Known rows, with every way that one mark hangs from another
feneb[selos[zezuv[sikiga]]]: [  4  -7  -4   6   5   2   8  -3  -3  12  -5   5  -8  -4   0   2 -16  -4
   4   6   5   8  -4  11  -5   9   5  -1  -1  -8  11 -24  10   1   3  15]
selos[feneb zezuv[buliv sikiga[bove kevi]]]: [ -8  12   9  19  -4   0 -14 -11  -9   0  -1  32 -13   1   7  -9  -5  -5
 -11  18   3   4  -6  20   4   8  12   1  13  -3  33  -5  -4   1  24   8]
kevi[sikiga[bove[nonan[gefek[tuvak] mipo]]] sizof]: [ -2 -24   6  -6  -2  -6  -5  -5  -4  -6 -16  11   8  10  -6  20  13   7
  11  -1  -8  17   4  20  -7  -8   9   0   7  14  12   5   4 -12  13  10]
bove[nonan[gefek[tuvak[kevi]]]]: [ -6 -10  -4   3  -3   2  -8 -12   8  -4  -6  18   3   1  -2   5   7  16
   6 -11  -6   5   9  13   5   5  -3   8   6  15  -6   7   2  -5 -12  14]
nonan[mipo]: [ 11   0   0   0   5  -4   2 -12   4   6  -3  10  -9   0   2   1  -8  23
   7 -10   0  14   0   4   1   7   1   8  -8   0  -4 -21   6 -13   4   8]
sikiga[bove]: [ -7   2   2   1  -5   3  -8  -7   5   0  -3  -6  -4   8   7   7 -11 -14
   4  -1  -1   6  -3   7   2   8  -7   8   5  -3   6  -8   1  -9  19  23]
nonan[bove gefek mipo[buliv]]: [ 16 -15  17   9   8  -8  -5  -3  11  -2  17   5 -10   2 -12  -3   3  39
  -4 -16 -11   7  12   9 -28  10   1  18 -10   5   3 -23   2 -13  -6   2]
selos[feneb zezuv[buliv]]: [  2  23  -5  20  -8   2  -4 -15  -4   8   3  39 -17  -2   6 -12   5   8
  -1   4   1   2  -8   8   2   9  18  -2   9   1  14  -6  -4  -4  10   3]
zezuv[buliv[feneb[selos] mipo] sikiga]: [-11   9   8  11   0  24  -5  -9 -12  12  -1  -5 -16  -1   2  17  -9  20
  -4  13   7   5  19  -1  15   4  15 -10 -14 -13  -1 -20 -11  -6   0   5]
kevi[sikiga[bove[nonan] firimug]]: [-12  -6   1   1  -3  -7  -8  -2  -2  -5 -10   6   4   7  11  16  -1  -1
   7   4   0   9  -3  12   3   2  -4   5  -2   1  12  16  -6  -5  42  17]
sizof[kevi[sikiga[bove firimug]]]: [ -8   8   6  -1  -2  -2   9  -2  -6   1  -3  -6   6   6  10  10 -15  -7
   3   5   3  10 -10  11  11  11  -5   8   1  -3  -5   8  -6 -10  21  12]
buliv[feneb[selos]]: [ -2  -1  -3  -1  -3  11   9  -2  -3   6   2  -6  -9  -5   5  22  -5  -3
   2  -1   2   7   5  -6   7   2   1  -4 -15 -11  -2 -16   6  -7   1   4]
sikiga[bove kevi]: [-10  -2   8  -2  -6   3  -6  -5  -1  -7   2  -7   5   9   8   7 -17 -24
  -1   2   1   7  -5  13   5   6 -15   8   0  -4  19   1   7  -7  26  22]
zezuv[sikiga[bove[nonan[mipo]] kevi[sizof]]]: [-12 -23  14  -5   1  -8 -14  -4  -4  -9 -16   6   1   8   2  10 -13   8
  -1  10   4  13   6  20  12   1  -2   8  -1  -2  17  -1   6  -9  20  22]
sizof[kevi]: [ -3  14  -2  -1  -3   2  12  -8   0   7  -1  -2  -2   2   5  -2 -17   6
   7  -4   5   5  -5   3  18  17  -1   8   1  -3 -19  -2  -2 -15  -6  14]
mipo[buliv[feneb[selos[zezuv[sikiga]]]]]: [ -2  -2   5   6   0  -1   9  -3  -7   2   7   0 -16   4  -2   5 -11  -3
  -3   1   3   1   8  -6  -2   8  14  -1 -10 -10   1 -21  -7  -3   0   5]
sikiga[bove firimug kevi[sizof]]: [-17  -6  10  -3 -15  -7  -6   1 -10 -10  -3  -5  11  17   8  13 -16 -23
  -4   5   0  11  -9  17   1  -3 -21  10 -14  -2  17   8  12  -6  29  14]
nonan[bove gefek[buliv tuvak[kevi[sizof]]] mipo]: [ 11 -16   9   7   8  -7 -10  -9   6   0   9  10   5   1 -17   8  12  26
   0 -10 -18  21  18  24 -22   1  -5  13  -8  22  -1 -14  13  -6 -33  -6]
zezuv[sikiga[kevi]]: [ -9  -5   3   0   5  -2  -4 -12  -6   0 -11  -3  -5   5   6   4 -15   9
   0   8   7   9   3  14   7   9   2  10  -4  -8   8  -8  -3  -5  13  14]
buliv[feneb[selos[zezuv[sikiga[kevi]]]] mipo]: [  2   0   8   0  -3  18  19  -2 -12   8   8   6 -10  -3   1  19  -2 -10
  -7   3   4   4   6  -2   3   1   5 -13 -23 -10  12 -18   8  -7   2  -3]
nonan[bove gefek[tuvak[kevi[sikiga[firimug]]]]]: [ -2 -13   3   7   6  -1  -4  -7   6  -1   4   4   6   7  -6  14  12  16
  -4  -5 -15  14   7  23 -29   6  -9  15   3  17   8   0   1   1  -5  -1]
zezuv[buliv[feneb mipo]]: [ -8  24   2   7  -9  25  -1 -14  -7   9   5   3 -15   4   5  12   2  15
  -1  -2   2   2  12  -5  12   3   9 -11 -16  -7  -8  -8 -12 -13   1   2]
nonan[bove gefek[tuvak] mipo[buliv[feneb[selos]]]]: [ 11 -25  16   7   4   1   0   1   8   3  21   2  -5  -2 -16   9   6  26
  -9 -13 -17  12  18   8 -27   5   2  11  -9  11   3 -27   9  -9 -19  -9]
selos[feneb[buliv]]: [  0   7  -5  10  -7  -5  -1 -15  -2   8   4  23 -10  -2   7   7   0   9
   9  -2   4   5   3  -5  11   5  16   4  -2  -3   4  -6  -1  -3   9  15]
nonan[bove gefek[tuvak] mipo[buliv[feneb]]]: [  9 -19  15   5   2  -1  -3  -5   8  -1  19   6  -7   1 -14   4  11  30
 -11 -16 -17  11  18   9 -28   5   2  14  -8  13   0 -22   3 -12 -17 -11]
buliv[feneb[selos[zezuv[sikiga[bove kevi[sizof]]]]]]: [ -6 -11   7  -4  -4   6  10   1 -10  -1  -2   1  -5   0   1  20  -8 -22
  -7   9   2   9   1   7  -1  -2  -1  -8 -11 -12  19 -14  12  -4   8   4]
mipo[buliv]: [ -1   6   0   7  -3  -6   1 -10  -1   2   6  -3 -11  13   0  -4 -12   8
   7  -9   1   1   3  -5   0  11  12  10  -4  -2  -9 -11 -12  -9   5  15]
sizof[firimug kevi]: [ -5  18  -3  -2  -9   6  16   2  -4  14  -2  -5   7  -4  12  -7 -23  18
   5  -8   6   4 -13   0  31  16  -4  10  11   4 -27   0  -9 -17 -13   9]
gefek[buliv nonan[mipo]]: [  1  -1  -2   8   3  -6 -13 -10  -1   7   4  13   8 -11  -2   3  -1   0
  16   0   2  18  16   6  21   4  -2   4 -15   6 -24  -5   2 -13 -12   7]
gefek[nonan[bove mipo[buliv]] tuvak]: [  0 -22   2   6   5  -5  -8  -6   8  11  10  12  10   1 -12   2   0   7
   5  -2  -9  20  14   8  -4   9   1  14   4  19 -16  -8   1 -10  -8   8]
tuvak[gefek[buliv] kevi[sikiga[firimug] sizof]]: [  1  12  -5   3   6 -26  -2 -17 -12  -3  -9   8   7  26  -3  22   3   0
   9   1  -4  20   3  10  16  -3   2   5  -7  16  -1   9 -10  10  -4   4]

Rows
[ -6  17   2  10  -7  28   2  -7  -8  13   9  -2 -12  -1   3  17  -4  10
   1   1   4   3  12  -7  13   2   8 -14 -18  -9  -5 -13  -5  -9   0   4]
zezuv[buliv[feneb[selos] mipo]]
[  1  19   2  22  -4   5  -6 -16 -10  10   0  37 -22  -1   4  -9   5  17
  -6  11   3   2  -1   9   4   9  25  -4   5   0  17 -13 -10  -4  10   0]
selos[feneb zezuv[buliv[mipo] sikiga]]
[  9   3   1   9  16 -20 -13 -16   8   4   7  16   8   9  -8  11   0   2
   6  -1  -5  22  15   7  22   8 -10  12  -2  20 -12  -1  -3   5 -17  12]
tuvak[gefek[buliv nonan[bove mipo]] kevi]
[-12 -14   2  -4  -8 -12  -5   0 -10  -7 -17   7   8  15   5  22   5   0
  10   6  -1  14  -4  13   0  -7   1   2  -5   4  11  18  -1  -8  35  15]
kevi[sikiga[bove[nonan] firimug] sizof]
[  4  -9   2   9   7  -7 -16  -5   4   9  10  12   7 -12  -5   5   4   9
  12   2  -2  20  20   9  11   7  -6   8 -16   8 -17  -1   3 -13  -7   8]
gefek[buliv nonan[bove mipo]]
[ 16 -15  11   5   9  -2  -5  -5  13   1   8   9  -8  -5  -7   2   8  39
  -3 -13 -11  12   7  15 -24   8  -7  15  -9   5   6 -21  11 -14  -5   2]
nonan[bove gefek mipo]
[ 16 -21  20   8   6  -2   0   3   9  -2  21   1 -11  -4 -12   9   4  32
  -9 -13 -11   7  16   2 -24   6   0  11 -17   0   5 -27   8 -12 -10  -5]
nonan[bove gefek mipo[buliv[feneb[selos]]]]
[ -3   7   1   7  -7   6  -6 -12  -3  -3   5   2  -7  -6   1   8  12   6
   2 -10  -5   3  14   6   0   1  -1   2 -17  -1  -9  -9  -1 -11 -20  -8]
nonan[gefek[buliv[feneb]]]
[ -1   6   8  11  -8  -7   8 -12 -16   6   6  40  -9   0   7  -1  -2  -1
  -7   9   7   3  -3   8   1   4  12  -1 -13  -4  25  -6   2   2  18   3]
selos[feneb[buliv[mipo]] zezuv[sikiga[firimug kevi]]]
[  2 -16   5   5  -3  -5  -8  -9   7  -3   2  22  -1   0  -7  -5   4  31
   5 -17  -7   5  12   9   0   4   5  10   0  14  -8  -5   2 -12 -11   9]
bove[nonan[gefek[tuvak] mipo[buliv]]]
[ -1  -2  -7  -7  -3  -4  11  -1 -14   7 -19   0   7   9   5  15   3  19
  15  -2   1  15  -9   6   4  -4  14   0   6   7  -3   3 -10 -14   9   4]
kevi[sikiga sizof[firimug]]
[  3   6  -5  11  -1  12   7  -3  -3  15   2   7  -6  -4   0  -1 -15  -4
   6   3   4   5  -5   9  -2   7   4  -7  -1  -7   8 -18   8   0   2  16]
feneb[selos[zezuv[buliv]]]
[  2   1  -3   0  -3  10  15  -2  -4   7   3   7 -12  -6   3  13  -2 -12
  -1  -2   1   5   0  -2  -1   3   1  -8 -12 -10   5 -18   9  -5   0   1]
buliv[feneb[selos[zezuv]]]
[ -6 -20  17  -6 -12  -2  -8   7  -2 -11  -5   9  16   2   3   8  -7   5
  -1  -7  -3   8  -2  18  12  -5 -16   8   2   9  15   8  13 -15   9  15]
sikiga[bove[nonan[gefek mipo]] kevi[sizof[firimug]]]
[  5   6  -3  14   0 -10  -1 -14  -5   5  -7  37 -20  -3   6  -9   4   8
  -4   8   2   5  -8  11  -2  10  20   5   9   0  18 -13  -2  -2  12   0]
selos[feneb zezuv[sikiga]]
[ -3   1   9   2  -7  16  12   2  -9   7   6   5 -11  -2   3  21  -3 -16
 -10   5   1   5   4  -2   0   1  -1 -10 -22 -10  11 -21   7  -6   9  -2]
buliv[feneb[selos[zezuv[sikiga[bove firimug]]]] mipo]
[-15 -10   5   2   1  -3 -18  -8   4  -3 -16   2  -7   3   7   5 -11   8
   2   9   4   6   7  12  13   9   2  10   8  -4   7  -3  -5  -6  21  27]
zezuv[sikiga[bove[nonan]]]
[ -9 -17  16  -6 -11  -8  -5   7  -5 -10  -2   6  13   9   3   5 -17   2
   1  -5   0   8  -2  10  18  -2  -9   8   1   8  11  10   6 -15  18  21]
sikiga[bove[nonan[mipo[buliv]]] kevi[sizof[firimug]]]
[-20 -13   9  -4 -17  -9 -12   4  -7 -14  -6   8  14  13   9  13 -11 -13
  -1   4   1   8  -4  18  12  -5 -21   9 -13   1  16  24  13  -7  34  21]
sikiga[bove[nonan] firimug kevi[sizof]]
[-10   1   9   1  -5  -2   4   0  -3  -4  -4   2   8   2   7   9  -7   2
   2   1   1   6  -6  13  12   9  -7   8   2   1  -5  16  -4 -11  15  11]
sizof[kevi[sikiga[bove[nonan[gefek]] firimug]]]
[-18  12   4   8   0  13 -12 -16  -8   4  -9   0 -18   1   7   8  -6  24
  -5  12   6   6  16   6  14   6  11  -2  -5 -13  -4 -13 -18  -6   5   6]
zezuv[buliv[feneb] sikiga]
[ -6  -8   4  -2  -5   2  12   1 -14   1  -3   6  -6  -1   3  19  -7 -11
  -6   7   3   9   0   7  -1  -2  -3  -5 -21 -11  11 -12  12  -2   6  -4]
buliv[feneb[selos[zezuv[sikiga[firimug kevi[sizof]]]]]]
[  5  26  -2  21  -9   9   0 -15  -7  11   7  40 -18   0   4 -10   8   8
  -2   2   1   1  -6   5   3   8  20  -7   2   4  14  -7  -5  -7   9   0]
selos[feneb zezuv[buliv[mipo]]]
[  9  -7  -1   6   8 -14  -9 -13  11  10   2  15   3   6  -4   4   4  13
   6  -3  -4  18   5   3  16   8  -5  13   3  13  -8  -8  -1  -5   0  13]
tuvak[gefek[nonan[bove mipo]]]
[-14  -3 -13   9  -5   2 -14 -14  -5  12   2   8  17  -5  -4   4   3 -18
  16   3  -3  18  16  12  20   4   2   3  -1  17 -27   5  -2  -7 -21   6]
gefek[buliv nonan tuvak]
[ 10  -5   8   3   3  -4   7  -4   0   3  10   3 -13   1  -3   7 -13  16
   1 -10   0   9   8  -8   1   6   7   3 -17  -5  -5 -27   3 -11  -1   2]
nonan[mipo[buliv[feneb[selos]]]]
[ -5   2  -1   8  -5  14  -2  -3 -10  11  13   3   7 -12  -2  24   6 -19
  11   4   3  11  23  -8  27   0   2 -11 -28   0 -23  -2   1 -12 -16  -1]
gefek[buliv[feneb[selos] mipo] nonan]
[ -2   2   5  12   0  15   1  -2  -5  14   1   3  -7  -1  -1   3 -18  -8
   0  12   4   5   0  12   0   7   6  -8   1  -9  16 -23   5   0   8  19]
feneb[selos[zezuv[buliv[mipo] sikiga[bove]]]]
[-11   3   5  -2  -4  -4   5  -1  -4  -1  -5   1   7   4  10   9 -13  -1
   5   4   4   8  -7  11  18  11  -6   6   1   0  -5  18  -5 -11  23  16]
sizof[kevi[sikiga[bove[nonan] firimug]]]
[ -4  -3  12   0  -2  -5   4   0  -1  -4  -2   6   8   0   6   8  -8   9
   1  -1   0   9  -5  15  11   9  -9   9  -1   3  -4  10   0 -13  14   8]
sizof[kevi[sikiga[bove[nonan[gefek mipo]] firimug]]]
[-25   6  16   5  -3  15 -18  -9 -10  -5  -4  -7  -8   5   9  12 -15  -2
 -12  18   6   6  13  14  15   4  -2  -1  -3 -14  16  -5 -11  -4  20  12]
zezuv[buliv[feneb] sikiga[bove kevi]]
